Every row comes from one small tree of marks. The marks that hang from a mark follow it in brackets, in the order of their numbers. Every link used is in the known rows. Which tree was each row made from?
Known rows:
k_682[k_118[k_340 k_842]]: [ 2.165 -5.136 -0.645  0.626 -0.042 -2.336  0.558 -2.217  1.652  1.954
 -0.797  1.563 -0.159 -0.511 -0.068  0.503  0.054 -1.623 -1.468  0.862
 -0.037 -0.269  0.965  2.538]
k_448[k_16 k_118[k_682] k_591]: [-1.927 -1.049 -1.743 -2.271  2.230 -1.163  2.859  0.055  3.292 -0.142
 -0.930 -0.642  1.014 -1.043  0.423  2.942 -2.112 -0.648 -0.224  1.203
  0.840  0.100 -1.300  4.116]
k_280[k_16[k_448[k_118[k_842]]]]: [ 1.043 -0.750 -1.520 -0.937 -0.331 -0.992  0.967 -0.050  2.042 -1.031
 -0.705  1.700  1.255 -0.869  0.524 -0.398  0.162 -0.750 -0.100 -2.170
  1.377  0.352  0.195  2.408]
k_16[k_448[k_591]]: [-0.395 -1.279 -0.906 -0.747  0.174 -1.014  0.398  0.362  0.192  0.054
 -0.119  1.680  0.479 -0.633  1.238 -0.242 -0.810  0.420  0.025 -1.265
 -1.670 -0.258 -0.684  0.779]
k_774[k_842]: [ 1.366  0.821  0.265 -0.029 -0.894 -1.531 -0.203 -0.327 -0.115 -0.124
  0.015  1.681  0.311 -0.566 -0.634 -0.152  0.214  0.212 -0.891 -0.621
  0.519  0.158 -1.671  0.089]
k_448[k_16 k_118[k_340 k_682]]: [ 1.423 -0.711 -1.559 -2.184  2.588 -1.395  1.946 -0.637  3.665  0.657
 -1.647  0.073  1.684 -0.070  0.094  2.969 -1.340 -1.284 -1.127  2.584
  2.672  0.250 -0.133  4.154]
k_591[k_448[k_16 k_118[k_340 k_682 k_842[k_774]]]]: [ 1.996 -1.315 -2.198 -1.069  1.220 -2.159  1.375 -0.800  3.003  0.083
 -1.190  1.724  1.962 -0.607  1.444  1.137 -1.293 -1.110 -0.808  2.171
  2.825  1.111  0.171  3.049]
k_591[k_448[k_118[k_682 k_842[k_774]]]]: [ 2.155 -0.642 -1.658 -0.208 -0.384 -1.666  0.658 -1.018  1.041 -0.296
 -0.633  2.388  2.320 -0.874  1.313 -0.064 -0.837 -0.202 -0.280  1.064
  2.863  1.137 -0.344  1.442]
k_591[k_448[k_118]]: [ 1.431 -0.001 -1.515 -0.204  0.116 -0.844  1.134 -0.409  0.235 -0.886
  0.492  1.222  1.409 -1.452  0.820  0.502 -1.119  0.109 -0.217  1.449
  2.684  1.579 -0.379 -0.289]
k_448[k_16 k_118[k_340 k_682 k_842[k_774]] k_591]: [-0.695 -2.564 -1.788 -2.159  3.065 -2.726  2.239 -0.643  4.263  0.411
 -1.361  0.669  1.562  0.186  1.098  2.211 -2.193 -2.258 -0.642  1.629
  1.064 -0.594 -0.453  6.998]
k_774[k_842[k_118]]: [ 1.413  0.938 -0.056  0.554 -0.750 -1.425  0.339 -0.616 -0.868  0.209
  0.314  1.876 -0.476 -1.027 -0.430  0.301 -0.155 -0.018 -0.723 -0.733
 -0.764  0.420 -1.391  0.599]
k_591[k_448]: [ 1.521 -0.451 -1.187  0.013 -0.175 -0.913  0.477 -0.713  0.782 -0.176
  0.138  1.560  0.531 -1.373  0.652 -0.227 -0.419  0.662 -0.261  1.102
  1.649  1.382 -0.553 -0.599]
k_682[k_118[k_340 k_842[k_774]]]: [ 2.081 -5.538 -0.628  0.779  0.142 -2.246  0.538 -2.267  1.265  2.463
 -0.461  2.029 -0.223  0.111  0.065 -0.690 -0.234 -2.218 -1.210  0.570
  0.051 -0.164  1.014  3.154]
k_591[k_448[k_16[k_280] k_118[k_340 k_682 k_842]]]: [ 1.609 -1.353 -2.608 -1.318  0.868 -2.058  1.285 -0.720  2.807  0.071
 -1.434  2.100  2.200 -0.956  1.150  1.747 -2.484 -0.553 -1.195  2.261
  2.191  0.749  0.261  2.198]
k_280[k_16[k_448[k_118[k_340 k_682 k_842]]]]: [ 1.594 -0.978 -1.696 -1.407  0.312 -1.537  0.966 -0.427  2.752 -0.416
 -1.770  1.896  1.745 -0.347  0.507  0.091  0.256 -0.786 -0.296 -1.434
  1.518 -0.123  0.191  3.264]
k_340[k_118[k_682 k_842[k_774]]]: [ 3.515 -0.769 -0.652  0.733 -0.489 -2.072  0.382 -3.319  1.705  1.626
 -1.775  2.530  0.619 -0.224  1.003 -0.575  1.622 -1.401 -0.086  0.198
  0.195 -0.180  1.416  3.351]
k_280[k_16]: [ 0.697 -0.591 -0.851 -0.791  0.230 -0.449  1.029 -0.805  2.560 -0.141
 -0.442  0.803 -0.225 -0.913 -0.799 -0.579  0.602 -0.258  0.035 -1.192
  1.708  0.537 -0.519  2.036]
k_280[k_16[k_448[k_118[k_340 k_842[k_774]] k_591]]]: [-0.050 -1.639 -1.689 -1.276  1.012 -1.593  1.414 -0.086  2.251 -0.544
 -0.624  1.658  0.975 -0.229  0.712 -0.737 -0.549 -1.477  0.208 -1.824
  0.629 -0.139  0.012  3.918]
k_16[k_280 k_448[k_118[k_842] k_591]]: [-0.918 -1.760 -2.013 -0.892 -0.606 -1.241  0.530  0.583 -0.768 -0.224
  0.011  3.305  2.125 -0.473  1.372  0.045 -4.118 -0.146 -0.550 -1.697
 -1.877 -0.903 -0.006  1.104]
k_280[k_16[k_448[k_118]]]: [ 0.696 -0.416 -1.521 -1.137  0.061 -0.590  1.223  0.109  1.712 -0.777
 -0.566  1.298  0.968 -0.817  0.234 -0.381 -0.015 -0.551  0.088 -1.911
  1.379  0.469  0.033  1.836]

Write each row's tree:
[ 2.370 -0.786 -1.581 -0.212  0.523 -2.019  0.755 -0.895  1.165 -0.886
 -0.070  1.789  1.874 -1.071  1.187  0.822 -1.053 -0.648 -0.671  1.970
  2.765  1.024  0.221  1.263] -> k_591[k_448[k_118[k_340 k_842]]]
[ 1.648 -0.627 -2.208 -1.439  1.665 -1.618  1.810 -0.518  2.763  0.054
 -1.238  0.833  1.669 -0.995  0.903  1.951 -1.333 -0.442 -0.787  2.755
  2.713  1.246 -0.161  1.787] -> k_591[k_448[k_16 k_118[k_340 k_682]]]
[-0.814 -1.134 -0.983 -1.214  2.892 -1.657  1.939 -0.438  0.988 -0.509
  0.432 -0.086  0.960 -0.262  0.053  1.789 -2.114 -1.159 -0.139  1.837
  0.889 -0.421 -0.825  3.321] -> k_448[k_118[k_340] k_591]
[-0.547 -1.203 -1.446 -1.221  0.409 -0.878  1.248  0.068  2.205 -0.431
 -0.736  1.172  0.058 -0.899  0.265 -0.628  0.081 -0.186  0.336 -2.234
 -0.231  0.029 -0.499  2.108] -> k_280[k_16[k_448[k_591]]]
[ 3.039 -0.839 -0.366  1.245 -0.465 -1.718  0.478 -2.924  0.871  0.935
 -0.066  2.139 -0.209 -0.582  0.990 -0.982  1.195 -1.965  0.027 -0.149
  0.080  0.252  1.872  2.669] -> k_340[k_118[k_842[k_774]]]
[ 1.774  1.008 -0.282  0.141 -0.750 -1.644  0.215 -0.934 -0.280  0.711
 -0.841  2.146  0.094 -0.785 -0.453  0.579  0.085  0.390 -0.799 -0.457
 -0.633  0.161 -1.714  1.079] -> k_774[k_842[k_118[k_682]]]
[ 3.935 -2.020 -0.561 -0.846  0.706 -3.155 -0.872 -2.444  3.829  1.391
 -3.233  2.880  2.293  0.731  0.426  1.252  0.785 -0.401 -1.557  1.845
  1.429 -1.300 -0.244  4.891] -> k_118[k_340 k_682 k_842]
[-0.628 -0.917 -1.639 -1.357  0.627 -0.843  1.714  0.321  1.868 -0.960
 -0.482  0.933  0.727 -0.924  0.404 -0.135 -0.467 -0.539  0.356 -2.003
  0.552  0.170 -0.324  2.339] -> k_280[k_16[k_448[k_118 k_591]]]
[-0.112 -2.104 -2.335 -1.539  0.332 -2.041  0.466  0.073  0.252  0.611
 -1.549  3.592  2.826  0.248  1.319  0.724 -4.002 -0.231 -0.866 -0.495
 -1.689 -1.583 -0.085  2.287] -> k_16[k_280 k_448[k_118[k_340 k_682 k_842] k_591]]
[ 2.242  0.647 -0.351 -0.067  0.222 -2.209  0.281 -1.175  0.193  1.045
 -1.211  2.150  0.237 -0.310 -0.516  0.954 -0.020 -0.057 -1.067  0.422
 -0.643 -0.188 -1.417  1.811] -> k_774[k_842[k_118[k_340 k_682]]]
[-0.935 -1.610 -2.141 -1.418  0.989 -1.215  0.956  0.549 -0.788  0.430
 -0.209  2.761  1.819  0.080  0.883  0.409 -4.482 -0.330 -0.595 -0.418
 -1.882 -1.033 -0.015  1.045] -> k_16[k_280 k_448[k_118[k_340] k_591]]
[ 2.235 -0.266 -1.822 -0.832  1.071 -1.672  1.128 -0.947  1.318 -0.020
 -1.113  1.475  2.120 -0.705  0.699  1.079 -0.987  0.058 -0.538  2.607
  2.816  0.967 -0.381  0.917] -> k_591[k_448[k_118[k_340 k_682]]]
[-3.033 -1.457 -2.050 -1.901  2.007 -0.669  2.802  0.572  1.821 -0.265
  0.718 -0.043  0.379 -1.223  0.179  2.200 -4.416 -1.042 -0.371  0.521
 -0.156  0.065 -0.711  2.849] -> k_448[k_16[k_280] k_118 k_591]
[ 0.822 -0.335 -1.953 -0.815  0.726 -0.867  1.821  0.014  1.755 -0.783
  0.335  0.576  0.943 -1.732  0.978  1.304 -1.483 -0.375 -0.472  1.591
  2.570  1.889 -0.077  0.549] -> k_591[k_448[k_16 k_118]]
[ 2.595 -0.642 -0.960 -0.164  1.540 -1.383  0.766 -2.066  1.185  2.054
 -1.515  1.792 -0.096 -0.270 -0.126  1.422 -0.350 -0.104 -0.624  1.707
 -0.571 -0.040 -0.372  3.227] -> k_842[k_118[k_340 k_682]]
[-1.990 -2.390 -2.279 -1.947  1.288 -1.722  2.140 -0.250  2.952  0.487
 -0.923  1.630  1.670 -0.354  0.906  1.464 -3.974 -1.418 -0.552  0.047
  0.144 -0.529 -0.711  5.307] -> k_448[k_16[k_280] k_118[k_682 k_842[k_774]] k_591]
[ 3.817 -2.464 -0.541 -0.662  1.017 -3.044 -0.872 -2.548  3.313  2.201
 -2.726  3.542  2.139  1.580  0.650 -0.461  0.380 -1.217 -1.146  1.327
  1.526 -1.117 -0.220  5.797] -> k_118[k_340 k_682 k_842[k_774]]
[ 1.237 -0.779 -1.938 -0.548  0.095 -1.446  1.415 -0.269  2.214 -1.135
  0.152  1.127  1.325 -1.817  1.433  1.293 -1.244 -0.660 -0.667  1.237
  2.641  1.681  0.197  1.378] -> k_591[k_448[k_16 k_118[k_842]]]
[-1.805 -1.798 -1.368 -1.382  1.486 -1.664  2.335  0.172  3.125 -1.375
  0.490 -0.181  0.661 -1.505  1.091  2.508 -2.144 -1.595 -0.428  0.311
  0.766  0.207 -0.435  4.624] -> k_448[k_16 k_118[k_842] k_591]
[ 0.506 -0.670 -1.858 -0.844 -0.782 -0.291  0.315  0.534 -1.458  0.315
  0.049  3.222  2.111 -0.259  0.764 -0.240 -3.737  0.140 -0.660 -1.243
 -0.705 -0.244  0.241 -0.421] -> k_16[k_280 k_448[k_118]]
